Every row comes from one small tree of marks. The marks that hang from a mark follow it in brackets, in the order of their numbers. Every link used is in the known rows. Which tree was each row made from?
Known rows
z_62(z_392(z_323) z_924(z_996(z_344(z_981)))): [ -4.1   8.7  27.4  -9.0   5.2  23.5  -8.3 -25.7   3.6 -41.3  -0.1   8.7
  -9.1   1.6   0.2 -53.3  -3.9   5.1 -15.1  -3.3   2.6  -8.8  -7.7  13.9]
z_392(z_62(z_924) z_323): [ -1.0  -3.9   4.2   7.3  -8.1 -25.0  -6.8  -8.4  -7.9 -13.1   0.8   2.0
   3.7  -1.8   3.2 -23.4  -4.3  -1.3   7.7 -11.5 -11.6 -22.1 -22.9   1.4]
z_794(z_223(z_981(z_344(z_996(z_924(z_62)))))): [ -8.4   9.5  22.6   4.9  -5.6 -17.7 -12.5 -34.8 -13.8 -71.5 -19.2  -0.8
   3.3  -3.5 -10.5  -4.3  13.4   0.3  -5.7  -9.4  16.7   1.2   4.4  13.6]
z_133(z_323(z_392(z_62(z_924(z_996))))): [-21.6   7.9   9.1  29.6   2.3 -19.5   6.8 -16.1  -4.7 -30.1  -1.2  -2.0
   3.0   1.2  -2.1 -19.7 -14.6   0.5  12.4  17.2  -4.5 -14.8 -16.1  11.2]
z_133(z_323): [ -8.3  -0.1   2.3  -5.8  -1.7  11.9   6.4  -0.3  -5.5  -8.2   0.1   0.7
  -0.2   1.3   1.7 -19.4   9.5  -3.6  13.4  -2.3   3.6   1.3  -1.6   3.5]
z_981(z_223(z_794) z_344): [ -4.6  10.1  10.8  12.9 -15.8  42.2  -0.5  -0.6 -32.4 -54.0   5.6   5.8
   2.2   0.5   4.0  -4.2   6.6  -3.1 -28.4 -29.9   4.1   2.0  14.7   2.8]
z_344(z_981(z_223(z_794)) z_996(z_924)): [ -2.6  -2.8  22.4 -13.8  -3.0  49.5  -2.8   6.0 -29.0 -62.3   4.9  -3.6
  -0.6  -0.5 -13.8  -3.4 -19.2 -12.3  -5.0 -47.7   9.5  -4.7  12.6  12.7]
z_392(z_62(z_924(z_996(z_344))) z_323): [  1.8  -0.8  14.6  -6.3  -2.6  -9.0  -7.5 -17.1   0.4 -36.0  -4.0   2.1
  -4.8  -0.3  -5.1 -32.1  -6.5   4.9   0.4   5.7  -1.3 -15.2 -11.2   8.2]
z_924(z_62(z_392) z_996(z_344)): [ -5.5  12.2  15.2   4.5   6.5 -13.3  -3.8 -29.2   8.2 -33.1 -14.0   2.7
  -4.4   0.9  -5.5 -23.7   0.2  15.8 -11.7  13.4   1.4   2.7   8.0   7.5]
z_996(z_924(z_62(z_392(z_323)))): [ -7.1  13.3   3.9  13.0  -6.4 -21.7  -8.0 -27.7 -11.9 -22.0 -13.1   5.9
   3.6  -1.6  -0.8 -36.9  10.8   2.6  13.5  -9.3  -4.4 -18.9 -15.2   6.7]
z_344(z_981(z_223(z_794)) z_996(z_924(z_62))): [ -5.3  -4.9  22.1  -9.1  -5.9  17.3  -9.5  -4.3 -29.9 -64.8  -6.2  -7.2
   3.8  -1.1 -15.1  -9.8 -23.1  -6.6  -7.0 -45.7  10.3  -9.2   8.2  10.6]
z_223(z_794 z_981(z_344(z_996))): [-15.6   5.1  27.2  -7.1  -3.1  47.2  -7.2 -11.0 -18.1 -54.2  -8.5   3.2
  -5.5   1.8  -2.3 -13.5   3.9  -3.5 -10.5 -44.9  13.4   7.1  14.5   3.3]
z_924(z_62(z_392(z_323)) z_996): [-11.4  11.1  15.9  12.5  -1.3 -31.6 -11.1 -33.1  -2.2 -18.2 -14.6  -0.3
   1.2   0.2  -1.8 -35.6   8.7   5.2 -19.2  23.8  -0.3 -11.0 -10.6   7.1]
z_794(z_223(z_981(z_344))): [ -5.7   9.8  12.6   8.5  -5.9   7.5  -7.4 -19.7  -4.7 -38.7  -2.7   4.6
   0.0  -0.5   1.3  -5.0  27.9   0.2 -28.5   1.1   9.8   5.7   8.6   2.7]
z_981(z_223 z_344(z_996(z_924(z_62)))): [ -1.3   6.5  26.0  12.6 -16.5 -12.9  -7.0 -25.4 -33.1 -83.0 -12.4  -2.1
   6.4  -2.9  -4.4   4.7 -13.6   3.4  -6.7 -27.1   5.4   0.7  10.0  18.1]
z_62(z_392 z_924(z_996)): [ -8.6  15.9   9.1  15.5   9.3   8.9   9.3 -30.1   2.6 -13.9   1.7   3.1
   4.6  -2.1   3.2 -22.2  -1.1   4.1  -2.1  30.2  -5.2  -6.2 -22.4  10.9]
z_392(z_62): [  0.4  -6.4   5.4   8.3  -3.8 -22.8  -3.6  -4.8  -1.7  -7.9   3.1  -3.1
   1.5   1.2  -2.1   3.6  -6.7   3.7   7.2  -9.6 -12.3  -6.7   0.1  -1.5]
z_133(z_323(z_392)): [-19.9  10.5   0.1  17.9   0.3  -3.0   4.7   8.6  -4.6 -16.2  -3.9   3.1
  -3.5   2.9   0.3  -9.1  -1.3  -2.9   4.7  -9.7   3.9  -0.8   6.6   4.8]
z_981(z_223(z_794) z_344(z_996(z_924))): [ -4.4  12.4  20.9   2.7 -12.2  50.4   1.0  -4.7 -40.5 -85.6   0.7   4.4
   1.1  -1.7  -5.7   1.2  -4.0  -8.8  -3.3 -41.8  10.3   2.2  15.3  15.6]
z_223(z_794 z_981(z_344(z_996(z_924(z_62))))): [-16.1   6.6  20.5  -1.4  -7.3  28.2 -10.3 -32.2 -25.1 -65.1 -19.3   0.3
   0.7  -0.6  -8.2 -25.0  -0.7  -1.1  12.1 -43.2  16.2  -5.5   1.0   6.7]
z_924(z_62(z_392(z_323)) z_996(z_344)): [ -6.8  12.2  18.9  -0.4  -0.6 -19.7 -12.3 -26.2   2.9 -36.0 -18.0   5.0
  -7.2   1.2  -4.8 -40.9   8.9  11.4 -18.5   9.0   3.8  -4.5   4.3   8.2]
z_924(z_62(z_392(z_323)) z_996(z_344(z_981))): [ -6.3   3.5  31.2  -8.3   0.4 -12.3 -20.9 -32.1   2.9 -41.7 -12.5   2.7
  -9.6   3.4  -5.6 -49.4  -2.1  11.2 -24.9  -6.1   4.9  -6.4   7.3   9.0]
z_323(z_392(z_62(z_924(z_996(z_344))))): [ -8.9   9.2   8.2  22.1   4.8 -18.2  -0.7 -10.9   6.6 -40.0  -4.3   2.4
  -5.9   1.4  -6.8  -5.0 -24.3   9.9  -1.0   3.7  -4.1  -8.7   0.9   8.7]
z_133(z_323(z_392(z_62(z_924(z_996(z_344)))))): [-16.9   8.9  11.2  16.8   3.4  -6.6   5.6  -9.3   0.8 -48.2  -5.0   2.8
  -5.4   2.6  -4.5 -24.2 -15.3   6.4  11.9   1.9   0.5  -8.1  -1.9  12.4]

Write each row's tree
[  2.0  -3.1  15.1 -16.8  -5.5  54.2  -5.7  15.4 -15.8 -49.8   6.3   3.1
  -7.9   3.3  -6.9 -14.5  -9.2  -1.1 -30.1 -49.7   7.8   1.5  27.6   1.6] -> z_996(z_344(z_981(z_223(z_794))))
[ -2.1  -2.3   9.4  11.6   2.5 -16.4   1.8 -24.8   0.5 -13.3   3.1  -5.4
   6.0  -1.8  -2.9 -10.5 -13.7   3.8   6.8  26.6  -7.8 -14.0 -23.4   6.1] -> z_392(z_62(z_924(z_996)))
[ -2.6  14.6   5.4   1.3  -5.2  -8.2  -9.0 -21.6  -6.8 -40.3 -16.4  10.7
  -4.8  -0.5  -3.5 -41.9   9.7   8.3  14.0 -24.3  -0.1 -12.3  -1.0   8.1] -> z_996(z_344 z_924(z_62(z_392(z_323))))
[  3.5  -5.2  21.8 -20.9   5.5  22.1  -9.7 -13.2   8.4 -28.9   0.7  -2.1
 -12.1   3.1  -8.9 -18.6 -12.8   6.3 -13.0   4.0  11.8   4.9  14.9   7.8] -> z_924(z_996(z_344(z_981)))
[ -8.7   0.4  21.1  14.2   6.1 -10.9  -9.8 -14.6   6.7 -46.0   0.8   0.2
  -8.6   3.3  -8.0 -12.9 -34.4  10.3  -6.5  -9.7  -2.5 -10.4   3.9   9.1] -> z_323(z_392(z_62(z_924(z_996(z_344(z_981))))))
[  3.8   0.4   9.1 -17.0  -6.4  68.1  -2.7   6.8 -21.7 -58.5   6.2   4.3
  -6.4   1.3 -10.6 -20.5  -9.5  -3.3  -4.7 -51.0  10.3  -5.9  18.8   6.4] -> z_996(z_344(z_981(z_223(z_794))) z_924)
[  0.1  -8.0  26.9  -4.2  -8.1 -14.3 -11.2 -14.1 -21.8 -59.9  -7.8  -9.6
   4.8  -1.5 -11.9  -1.5 -28.6  -1.0  -7.4 -32.7   4.8  -6.5   7.7  16.0] -> z_344(z_981(z_223) z_996(z_924(z_62)))
[ -2.9  -4.4  12.8  -5.2  -7.0  41.5  -4.7   9.2 -20.8 -32.3   9.7  -1.6
   0.8   2.0  -3.6  -8.7  -8.1  -7.2 -30.4 -35.0   3.9  -5.4  12.5  -0.1] -> z_344(z_981(z_223(z_794)))
[ -5.5  11.9  21.8  -1.0  -1.6  13.5  -5.8 -24.2 -12.9 -70.3  -7.4   3.1
  -1.0  -2.8  -9.2   1.5  17.8  -5.2  -3.5 -10.9  15.9   6.1   8.9  15.9] -> z_794(z_223(z_981(z_344(z_996(z_924)))))
[ -2.8   9.0  24.4  -3.1  11.5  29.0  -0.1 -27.8   8.0 -36.9   3.2   6.0
  -6.5   1.5  -0.6 -35.8 -11.8  10.4  -7.3   3.1   0.0  -1.2  -4.0  12.9] -> z_62(z_392 z_924(z_996(z_344(z_981))))
[ -5.9   8.5  26.1   2.6 -10.5  35.9  -1.6   3.9 -34.5 -76.7   0.1   3.7
  -0.6   0.1  -2.3   7.1  -3.2  -6.3 -28.8 -41.7   7.0   9.5  23.7  10.9] -> z_981(z_223(z_794) z_344(z_996))
[-14.2   7.6   5.7  35.5   4.8 -30.5   0.1 -16.0   0.9 -22.1  -1.1  -2.3
   2.5  -0.2  -4.0   0.0 -24.0   3.9  -1.6  18.7  -7.7 -15.1 -14.3   7.3] -> z_323(z_392(z_62(z_924(z_996))))
[ -9.3   9.1   9.2  13.9  -5.6 -34.3 -10.8 -18.5  -6.1 -13.5 -13.6   4.7
   1.9   0.1   3.5 -31.4  11.0   5.1 -11.2  -9.2  -6.8 -11.6  -6.7   1.3] -> z_924(z_62(z_392(z_323)))
[ -6.8  18.5  31.3  25.6 -12.4 -11.9  -3.0 -34.5 -33.0 -90.2 -10.3   3.6
   6.5  -2.2  -0.3  -5.6  -6.3   6.7  -7.8 -32.0  -4.6   1.2  10.7  21.7] -> z_981(z_223 z_344(z_996(z_924(z_62(z_392)))))
[  9.4  -3.0  14.5 -13.3  -8.2  35.6  -4.6  -3.9 -13.8 -55.6   5.0   1.9
  -5.8   1.1  -7.3 -12.2 -16.1   2.0  -5.2 -38.5   4.8  -3.0  17.8  11.5] -> z_996(z_344(z_981(z_223)) z_924)
[ -9.5  15.5  12.1  10.4   3.6   2.7   1.3 -27.4  -3.0 -17.4  -2.1   6.0
   1.9  -1.9   4.4 -39.7   8.4  -0.5  -9.3  24.9  -2.7 -13.9 -26.1  12.1] -> z_62(z_392(z_323) z_924(z_996))
[  2.1   5.0   5.5  -8.7   6.8  17.8   4.9 -14.5   7.5 -24.3  -3.2   2.6
  -3.8  -1.5  -3.7 -19.1  -7.8   6.2   1.2  20.4   8.7  -0.3  -8.3   9.4] -> z_62(z_924(z_996(z_344)))
[ -1.1   5.8  15.3  -0.6   2.1   5.0  -9.0 -28.0  -0.6 -42.4  -7.5   5.3
  -4.8   1.5  -5.3 -33.4  -9.2  13.2  15.5 -31.7  -1.4  -6.7   5.9   7.7] -> z_996(z_344(z_981) z_924(z_62(z_392)))
[ -7.8   3.4  32.5  -3.9   0.3 -19.0 -17.7 -26.2 -13.2 -48.7 -13.0   0.2
  -1.8   0.0  -7.8 -34.5  -9.9  -0.9   8.4 -33.6  -0.1 -13.1  -2.0  15.5] -> z_344(z_981 z_996(z_924(z_62(z_392(z_323)))))
[ -1.0   8.7  28.9   2.4   1.9  30.0   2.0 -22.4  -5.4 -59.1   6.1   4.3
  -3.3   0.9  -0.5 -28.9 -15.9   8.9 -31.9  -6.8  -3.2  -1.9   3.7  17.0] -> z_62(z_392 z_924(z_996(z_344(z_981(z_223)))))
[  0.2  -2.0  21.8 -18.3  -2.0  55.1  -6.2  -0.1 -12.8 -54.8   4.7  -1.0
  -8.8   3.2 -11.7 -19.9 -11.2  -0.7 -37.7 -17.6  14.3   1.6  23.3   6.3] -> z_924(z_996(z_344(z_981(z_223(z_794)))))
[  4.0   2.8  -3.4  -5.6  -3.3  -4.9  -4.8 -14.0  -1.4 -30.2 -14.4   2.1
  -2.6  -1.4  -8.5 -15.8  -4.7   9.2  22.7 -13.0   7.4  -5.8   2.2   4.0] -> z_996(z_344 z_924(z_62))
[  3.1  -1.0  10.7  -0.5   3.7  -3.3   0.8 -18.6   5.6 -32.2  -0.5  -0.6
  -2.0  -0.6  -6.1 -15.0 -14.7   9.3   7.5  11.7  -3.7  -7.7  -8.6   7.3] -> z_392(z_62(z_924(z_996(z_344))))
[ -9.8   2.2  31.7  -3.6  -4.8  13.1  -8.7 -21.8 -10.7 -51.3 -10.2   1.0
  -5.4   1.7   0.6  -5.3  -1.6   1.3 -10.8 -31.5   7.3   9.8  12.9   8.9] -> z_223(z_981(z_344(z_996)))
[  1.3   8.7  25.1   6.7 -13.6  17.3  -0.3 -15.0 -32.3 -81.6  -0.9   1.5
   1.7  -1.9  -2.7   8.7  -9.8  -3.4  -3.6 -28.9   4.8   5.2  13.9  20.6] -> z_981(z_223 z_344(z_996(z_924)))
[-14.4   7.4  11.6   2.3  -7.4  52.5  -5.5 -17.1 -16.0 -32.0  -3.3   5.9
  -3.3   2.5   3.7 -25.4  14.0  -1.2 -11.0 -33.3  10.0  -0.8   5.0  -4.2] -> z_223(z_794 z_981(z_344))
[ -4.6  16.8  14.3  -1.9   4.6  15.8   0.4 -21.1   2.6 -35.7  -5.4  11.1
  -6.4  -0.8   2.1 -44.5   6.9   5.0  -8.5   8.6   1.1  -6.6 -10.9  13.1] -> z_62(z_392(z_323) z_924(z_996(z_344)))
